Known rows, with every way that one mark hangs from another:
(darov boli gilis mitef zikar zoto): [ 29  64   5  14 -36  30  35  -3  -7  20   3  58 -39  30 -12 -17 -12  17
 -35 -35  31  36  67  34   6  -3 -11  14 -66 -27 -23  17 -13 -36  39 -16
  17  -5 -30  24 -37  23  44  80  34   2  -5  -2 -15  21   9  -5   0  12
 -16 -32   7   4  11]
(darov boli gilis (gova kalo) (mitef laribev) zikar): [ 35  21 -24 -11 -14  28  39  15  -8  -6  -5  61 -28  -1  12   1  -9   5
 -28 -15  37   7  33  14  -2  12 -19 -13 -53 -42   9  37  -4 -64  40 -14
  -7   6 -25   2   4  25  24 101  28 -20  24  -3 -55 -11  55  -6 -26 -19
  -5 -24   4  13   1]
(vitiku (gova darov kalo)): [-12 -28  22  45  -8  13  31   9  17  34  -9 -12  13 -13  13 -37  -4 -26
  -7 -28 -38  23  31 -10 -18  43  -9 -27  -1 -26  -5   0  16   4  27 -13
 -56  12  59 -16   5  29 -21 -44   6  17  14  -6 -28  13  29 -14   2  52
   1 -53  14 -12  14]
(gova pegi): [  2   2 -15  40  -7  -1  79   4  26 -14 -21   3  23 -13 -21 -32   5  -6
   2 -14 -51 -12  38 -20  -8   0 -30  -8 -16 -13   4 -17  15   1  -3   9
  -8  35  58  11 -39 -12 -32 -67  -6  33   1  26  -7 -19  25  17  21  22
  22 -45  27 -34 -21]
(gova darov kalo (pegi gilis)): [ -6 -23 -19  29   8 -26  37   9  27  15   3 -11  36 -11  13   7  14 -13
   5   0 -47  12  21 -18 -30  -2 -26 -49  -3 -37  -4  15  50  -5  29  33
 -49  22  70  12  12  21 -79 -95 -24  55  44  22  12   3  41 -39  14  21
   6 -25   0 -25  -1]
(gova darov (pegi temoz zoto)): [  1 -22   5  29 -14 -21  14  15  24 -15 -24 -41  20 -31  17 -32   0  -2
  12 -23 -66 -14  18 -17 -33   8 -26 -25 -31   6 -34 -19  17  17  10  22
 -18  56  81  46  10 -12 -49 -66 -31  79  16  16  -8 -19 -22 -31  39  41
  12 -45  18 -27 -41]
(vitiku (gova (pegi (temoz (darov boli zikar)) zoto))): [  4  -4  -8 -28 -22  41  -3   5  28   1  -1 -36 -12   1 -28 -20 -31   7
  37 -23 -32 -13  62  21 -36  16 -50 -25 -36 -24 -26   2 -14  -1  31 -14
 -27  29  64  55 -11  12  23 -12  26  60  -2 -10 -26   3 -68 -25  17  59
 -20 -51 -42  12 -58]
(boli (darov (gova kalo (pegi gilis temoz)) zikar zoto)): [  0   3 -28  -8  26  26 -13  23  47  22  32   2  -6  12 -27  22   9  34
 -16  -7 -13 -10  24  -8 -21  23 -35 -28 -24 -39  -3  32  12 -35  53   4
  -1  24  64  50  28  48 -40 -56 -23  22  53 -12  10  -6 -15 -41  49  12
 -14 -10 -19  16 -40]
(zikar (darov mitef)): [ 37 -15  -3  32 -27   2  58   9  -6  11 -11  35   1  -9   3 -54 -31 -10
 -39 -29 -20   9  48 -11 -42  13  -7   6 -23 -22  -4  -1  17  -7  16  -1
 -18  26  27  -7 -35  14  -4   1  20  10  -7   4 -36  24  -8  15  53  77
  16 -58  40 -42  -4]
(zoto (darov gova) (pegi gilis)): [ 41 -80 -28  24   7   9  61  19  18   3  10   6   8 -16 -34  13 -43  -4
 -25   7 -22   0  29 -38 -21 -10  -2 -18   8 -26  -2  -2  10 -21  25 -17
  22  28  23   1 -31  27 -33 -60  12  24   2  25 -22   7   5 -16  34  64
   7 -17  26 -34   4]
(pegi gilis temoz (zoto (darov boli (mitef laribev)))): [ 58 -57 -33 -13 -21 -26  15  11 -14 -20  23 -36  28 -21  12 -32 -15 -27
 -18  -2 -42 -16  21  45 -11  -1  23  10 -29 -23 -57  12  34 -10  32   5
  -3  38 -19  24  -8 -13 -24  55  12  54   7  23 -30  -7 -55 -22  26  41
  -9 -60  -1 -24 -55]
(gova (darov boli gilis zikar zoto) kalo pegi): [ -9  33   6   2   7 -10  15   7  37  32 -10  30 -20  14  23  11   6  15
   9 -28  31  39  52   7   0  18 -47 -25 -59 -50 -29  29  -6 -22  41  12
  -8  -1  26  53  23  46 -16  -2   4  38  51 -23  20  -4  38 -51  -7  11
 -35   2  14  24   8]
(temoz (darov (gova (pegi gilis)) zikar)): [ 19   4 -31 -13 -21  42  41  43  28  20  10  41 -15  -9 -57  18 -23  23
   4  14 -21 -12  62 -22 -34 -26 -46 -41 -11 -50  10  15   5 -28  43   8
 -13  33  60  21 -36  36 -21 -58  28  40   6   9 -17  13  10 -27  29  41
  15 -21 -27 -22 -34]
(temoz (darov boli gilis (mitef laribev) zikar zoto)): [ 33  49   3 -33 -55  19  38  32  13  35  12  80 -35   1   0 -35 -38  21
 -19 -13  30  36  79  52  -7   7 -14  15 -55 -44 -22  35 -25 -29  43 -17
   2  -2 -30  13 -25  19  20  93  33 -28   5  -9 -11  23   9 -21  10  26
 -10 -33  17  -3  -4]
(temoz (darov gova (mitef laribev) zikar) (pegi gilis zoto)): [ 39  14 -19 -46 -21  60  35  75 -19   0   0  19 -31 -30 -39 -11 -47 -10
 -44  42 -32 -39  60  18 -44 -29 -40 -38 -33 -51  -8  19   2 -19  59   9
  -5  28  17  16 -18  11 -10  33  41  23  -8 -14 -35  -7  20 -51  20  21
  16 -32 -45 -24 -16]
(darov boli (gova kalo pegi) mitef zikar zoto): [  7  50 -17  10  15  52  31  -3  33  13 -23  51 -74  35  -1  -7 -31 -11
 -23 -22  30  16  62  -2 -29  17 -65 -43 -69 -54  11  41  -3 -46  28 -11
   0   7  39  44   5  32   4  49  26  25  29 -29 -27   3  42 -16 -16 -31
 -10 -23 -22   7   5]
(darov gilis (gova kalo) (mitef laribev) zikar (zoto pegi)): [ 34  20  -9  -9 -15  30  32  20   9  -8   6  64 -62 -13  22   0 -16  27
 -47 -11  51  23  29   6 -12  21 -45 -31 -43 -47  27  44  -1 -49  18 -10
  44  -3  10   4  25  30  -8  59   5 -55  36  -6 -36  -5  66 -26  13 -25
   2  10  29   3  25]
(boli (darov gova (mitef laribev) zikar)): [ 35  16  24  -1 -19  18  46  40 -15  -9 -14  43 -28 -11 -22 -34 -37  -8
 -42  -3 -17 -25  64   3 -14  17 -15  28 -27 -20  36  -9 -15 -30  53 -25
  15  37  12  -6 -22  23  -8  29   3 -32  22 -17 -51 -25  28   8  28  30
   3 -37  36 -27 -24]
(mitef laribev): [ 25 -22   4  14 -35 -19  92  18  12  -1  -6  13  33 -41 -15 -42   8 -22
 -26 -14 -49 -18  24   2  -6   5   1   9  -6 -23  -1 -15   9   0  -3 -13
   1  36  12 -31 -32 -21 -23 -30   2   2  19  32 -23 -31  31  17  24  31
  25 -56  58 -23 -32]
(darov boli gilis zikar zoto): [  9  36  15  -1 -32  28  49  -3  18  31  17  39 -12  16 -26 -13  19  18
 -28 -47  20  27  56  23  19  -2  -9  12 -49 -35 -31   3 -23 -24  33 -30
  31  -6 -34  24 -45  33  45  39  38  23   0  10   4  -4   9  -4   4  29
 -18 -23  22  20 -14]
(temoz (pegi gilis (zoto (darov mitef zikar)))): [ 31  -8  -1   6   4  35  30  40 -36  -5   5 -24 -13 -11 -23 -14 -24 -31
 -19  23 -40 -23  66   6 -39 -28 -23 -16 -19 -32 -17   0  10  18  64  23
   1   3  -8  19 -37  14 -13   8  64  66 -10   0   3 -14   3 -56  23  60
  -4 -33 -38 -42  -2]
(gova (darov boli gilis zikar zoto) kalo (pegi temoz)): [-14  25  -6  -1  16 -21 -18  -5  43  20  -2   7  -8   2  41   6  15  37
  21 -30  25  31  40  15 -11  26 -34 -35 -48 -33 -38  37  -1 -29  40  19
  -3  10  41  61  31  42 -22   9 -27  35  56   2  26   4  16 -48  12  22
 -25  -2   4  27  -6]
(zoto (darov boli gilis gova (mitef laribev) zikar) pegi): [ 60 -31 -21 -14 -23   1  44  13 -13 -13 -22  51 -40 -20   9   1 -76  16
 -15  12  45  11  54  16  -7   1 -20  14 -44 -25  16   8 -27 -53  48 -26
  53  19 -21  19 -24  41  13  90  20 -25  18   5 -49  -7  28 -16   2  43
 -10   0  38 -32   5]
(temoz darov): [  6  -6   5  18 -39  15  72  31  25  33   4  33  30 -30 -22 -38   2  -7
  -5  -7 -52   7  56 -18 -32  -3   3   1   5 -22 -19   3  -1   2  13  -7
 -29  31  26 -12 -54   3 -20 -54  26  17 -23  24 -16  19   0   3  25  60
  20 -57  34 -19   8]
(boli (darov gilis (gova kalo))): [-11 -19  -1  28 -10  21  25  34  20  -3   6  37  36   2 -11  -9  27  25
 -23 -29  -1   9  18 -18  13  40  18  12 -29 -21   2  15   6 -26  22 -21
 -18  24   3   2  -1  45  -5 -31  -2  -5  16  10  -1   3  28 -16   8  17
   9  -6  24  11  20]

Rows:
[  9 -17   1  -1 -22  37  21   8   7 -12  -1 -27 -11   2 -20  -2 -18   0
   0 -34 -14  16  49  11   2   9 -31   3 -45 -11 -13 -20   2  29  28  -6
   1  10  16  39 -27  18   2 -26  51  34  22   1  -2 -21 -15 -32  19  68
 -21 -22  -9 -25 -39]
(vitiku (gova (pegi (zoto (darov gilis zikar)))))
[ -4 -27 -22  -2   5  25  27  39  28 -16   9 -17  27   9 -31   7  27 -12
 -22 -16 -45 -35   4 -18   2   8 -20 -40 -27 -46  -4   9  38  -1  28   0
 -18  40  44  33  20  11 -55 -79  -2  62  32   0  12 -18  -3 -33  17 -11
  15 -13 -34   6 -36]
(boli (darov (gova kalo (pegi gilis zoto))))
[ 15   7 -60  -2 -20  22   4  16   5 -50 -15   5   0 -18  40 -32  18  23
 -13  -9 -11  -4 -13  14  -8  37 -14 -49 -70  -8  -6  29  42 -32 -10  18
  -6  45  43  40  58 -21 -28  35 -26  -2  44  25 -48 -20  22 -28  12 -38
  18 -26   1  -6 -25]
(darov gilis (gova kalo (pegi temoz zoto)) (mitef laribev))
[ 34  36   6  27 -11  55  52  14 -13   7 -11  45 -45   4 -16 -18 -23 -11
 -36 -17  -2  -8  63 -16 -37   0 -27 -14 -38 -16  23  -6  -4 -42  45 -12
  10  27  12  -4 -42  18  28  24  35  -2 -15   1 -63   8  30  16  23  36
  16 -48   5 -33   0]
(darov gova mitef zikar)
[ 28  42  -1  30 -33  29  36   8 -25  13  -4  43 -14   5  -1 -25   7  11
 -21 -20   4  16  69   4 -15  -5 -11  10 -34  -2  11  -8   8 -30  44  -1
   5   7 -16  -5 -50  16  25  39  22 -13  -6  19 -35  12  33   1  28  42
   1 -44  19 -25   9]
(darov gilis mitef zikar)
[ 25  30 -27  -7 -13   0  -2  24  -9 -37 -19  40 -14 -14   6 -19 -26  53
   0  -8   2 -12  32  23 -14  35 -24  15 -46  10  36   3  -6 -42  44   4
   8  56  37  30  12  28 -20  35 -39 -41  37  10 -33 -19  12  -5  47  16
  16 -11  18 -26 -49]
(boli (darov gilis (gova (pegi temoz)) (mitef laribev) zikar))
[ 11   2  -8 -19  -4  32  22  47  16 -19   3  -5  -7  -1 -66   8   4   0
 -35 -11 -39 -45  45 -17   7 -15 -34 -12 -42 -32  -2 -21  11  -2  49 -10
  11  45  36  35 -16  22 -26 -61  18  54  28 -18  -3 -31 -17 -18  28  26
   8 -10 -30 -12 -55]
(boli (darov (gova (pegi gilis zoto)) zikar))
[ 32 -32 -44  -4  15  18  41  -1  20  10  -2  10 -16  12 -30  41 -42  -3
  -3   2   6  -8  46  -9 -18 -20 -40  -7 -36 -48 -13   5   4 -36  64  -9
  15  21  20  39 -45  41  -9 -19  38  69  24   2 -15 -12  11 -17   3  45
 -13 -19 -21 -32 -47]
(zoto (darov boli (gova (pegi gilis)) zikar))
[ 42 -32 -72  -4  10  10   9   1  22 -16  -3   3  -4   9  -3 -15 -40  23
 -15  -4   9  -2  14  14 -39   4 -13 -29 -44 -30 -19  27  44 -50  31   2
  -7  53  68  51   0  30 -21   8 -17  45  14  14 -45  34 -39  -4  42  45
  19 -54 -32 -18 -58]
(zikar (darov boli (gova (pegi gilis temoz)) mitef))
[-25  -4 -19  -1  -9  35  13  13  67  27  23  -4   7   3  -7 -41 -13  15
  27 -15 -29  38  29   8 -39  61 -32 -39  -8 -33 -16  42  15   5  -5  -2
 -53  13  84  32  18   4 -31 -67 -16   2  17   1   1  33 -23 -29  33  34
  -5 -47 -26   7 -15]
(vitiku (gova kalo (pegi (temoz (darov zoto)))))
[ 26 -30 -39  -8 -24  -4  40  12   1  -7 -11  47   9 -10  28 -28 -29  18
 -34 -15  52  24   6  18  -4  34  -1   2 -57 -51  -5  42  24 -39  16 -13
 -12  16  -3   0  18  42  11  84  20 -10  26   5 -57  12  35 -16   2  19
  14 -31  25  14 -14]
(zikar (darov boli gilis (gova kalo) (mitef laribev)))
[ 18   4  -2   5 -35  12   8  31  17  30  18  23  28 -24 -13 -12  14  51
  19  -7 -13  14  51   9 -47  -4  -3  15 -10 -11 -28   6 -20 -14  37   3
 -11  22   6   5 -38  26  14 -10  11  -5  -9  39 -13  32 -15 -23  54  87
   7 -39  19  -2  -8]
(pegi (temoz (darov gilis zikar)))
[ 21  55  29  24 -24   2  13  12  -4  45 -10  53 -45  20  17 -13 -36  12
 -22 -36  36  37  77  34 -12  10 -23  12 -60 -23 -31  24 -12 -34  54   2
  10   1 -13  39 -16  49  32  73  28  18   6 -11  -9  29  15 -23   8  39
 -12 -32  17  -3  14]
(gova (darov boli gilis mitef zikar zoto))
[  5 -49 -48  26  24  10  20   2  39  -9 -12  -6  17 -17  12   0 -13  10
  22  -6 -24  -3  -1 -32 -39  48 -19 -24  -9 -20  -6  19  12 -11  20  10
 -10  42  62  31   8  22 -42 -50 -11  32  37  32 -13 -18   8 -30  33  41
   5 -26  16 -18  -8]
(zoto (darov (gova kalo (pegi temoz))))
[-20 -16  -1  10 -15   9  10   2  26  -5 -27 -30  17   2  25 -11  -2  -7
  18 -43 -15  22  26  17  23  37 -30 -33 -63 -36 -32  22  32   5  11  -5
 -48  10  48  50  25  19 -10 -13   5  59  34 -10  -4 -13   6 -39 -34  10
 -15 -23 -25  15 -11]
(vitiku (gova (darov boli gilis) kalo (pegi zoto)))
[ 20  15  -4   4 -24  44  50   7   5  10 -12  49 -17   5 -35   3   3  23
 -23 -23  28   7  56  -8  10  -3 -10   9 -53 -28 -10   4 -24 -50  39 -35
  22  16 -20   5 -49  40  51  34  42  19  -9  14 -38  -9  18  10   2  36
   2 -25   9   6 -13]
(darov boli gilis gova zikar)
[ 12 -12 -14  11  -8  36  59  28   7 -16  11 -36  36 -20 -51 -28  26 -26
 -32  10 -69 -36  36 -15  -4 -28 -11 -31 -16 -35 -36 -16  27  15  10  12
  -8  16  15   5 -33 -12 -28 -52  27  71 -23  21   2 -29   2 -33  16  17
  12 -37 -29 -13 -14]
(temoz (pegi gilis zoto))
[ 28 -63 -13  33 -20 -20  58  10   9  -2  -2  20  35 -29  -8  -9 -16  14
   7  -9 -16  23  39 -23  -8   9   1  15   2  -5  -1  -3  -2  -2   7  -9
  25  16  -3   0 -42  17 -19 -39   5  -4  -4  40   4   0  13 -14  37  77
  -6   0  71 -29  26]
(zoto (darov gilis) pegi)
[ 26  58  10  15 -12  62  47   8   7  21  -7  58 -74  29 -35 -26 -41  -9
 -48 -28  28   8  71   6 -13  11 -36  -9 -63 -34  -7  19 -18 -53  50 -34
  25  10   4  30 -31  25  47  75  44   9 -13 -19 -43  12  14   9  -1   8
 -11 -46   1  -5   0]
(darov boli gova mitef zikar zoto)
[-11  12  24  33 -14  -1  32  16  26  39  13  33   4  -7  27 -23  22  12
 -25 -27  -3  39  23  -2   7  26  -3 -17 -27 -38 -42  22  20  -6  12   6
 -21   3   7  18  15  30 -25 -16  -2   2  30  12  15  18  45 -49  13  21
  -5 -21  50  12  35]
(gova (darov gilis zoto) kalo)
[ 36 -27 -14  23 -22   1   2  -5 -13  -9  -3  -8  24   0  26 -38  -5  -2
  12 -27  -7   8  31  29 -10  14  27  27 -52  -4 -53   7  10  -4  28   3
   3  31 -31  34  -7  -7  28  61  21  42 -14  29 -22   8 -56 -30  17  56
 -12 -38  15  -9  -4]
(pegi temoz (zoto (darov boli gilis mitef)))
[-23 -21   6  31   2   7  35   1  37  10 -27 -21   5  -5  13 -28 -15 -19
  16 -26 -39  19  32 -15 -26  42 -40 -42  -9 -23   6   5  21   6  12  -5
 -58  13  96  14  13  23 -47 -76 -21  36  33  -8 -11  -3  35 -18   5  37
   1 -35   1 -24  -2]
(vitiku (gova darov kalo pegi))
[ 27 -16 -57  -8 -16  -5  31   6   9 -25 -20  48  -2 -13  32 -26 -21  18
 -35 -12  28  15   3  -2 -19  43 -31 -20 -56 -39  20  31  33 -24   3   4
 -14  31  46  20  30  21 -47  30  -7 -17  47  12 -44  11  59 -19  22   8
  25 -20  27 -11 -16]
(zikar (darov gilis (gova kalo pegi) (mitef laribev)))
[ 26 -31 -14  11 -11  15  32   5   0   5  31 -48  49 -18 -32 -20  44 -11
 -23 -19 -71 -27   7  -4 -16 -21  15 -21 -12 -18 -52 -17  39   7  12   4
  -6  35  11   5 -15 -24 -17 -51   3  62  -2  38 -20 -15 -52 -17  47  36
   7 -62 -10  -6 -48]
(pegi gilis temoz zoto)
[ -2 -18  -3   4   9   8  13   8  25  28   7 -25 -11   2  -1  19 -10  -7
  11 -21 -20  15  41 -14 -20   2 -50 -57   1 -46  15   8  33  -7  57   8
 -44   3  84   7   7  42 -47 -71   8  41  51 -13  -9   2  30 -34  15  44
 -14 -31 -39 -18 -28]
(vitiku (gova (darov zikar) kalo (pegi gilis)))
[-19   1 -15  37  -8 -27  29  16  30   4 -15  10  25 -14  33  -9  22  17
  15 -25 -22  27  22 -18  -4  18 -14 -25 -25 -23 -10  10  31  -3  11  25
 -39  16  48  20  20  31 -55 -53 -20  31  41  29  10  -6  60 -39  12  21
   4 -12  29  -8  17]
(gova (darov gilis) kalo pegi)
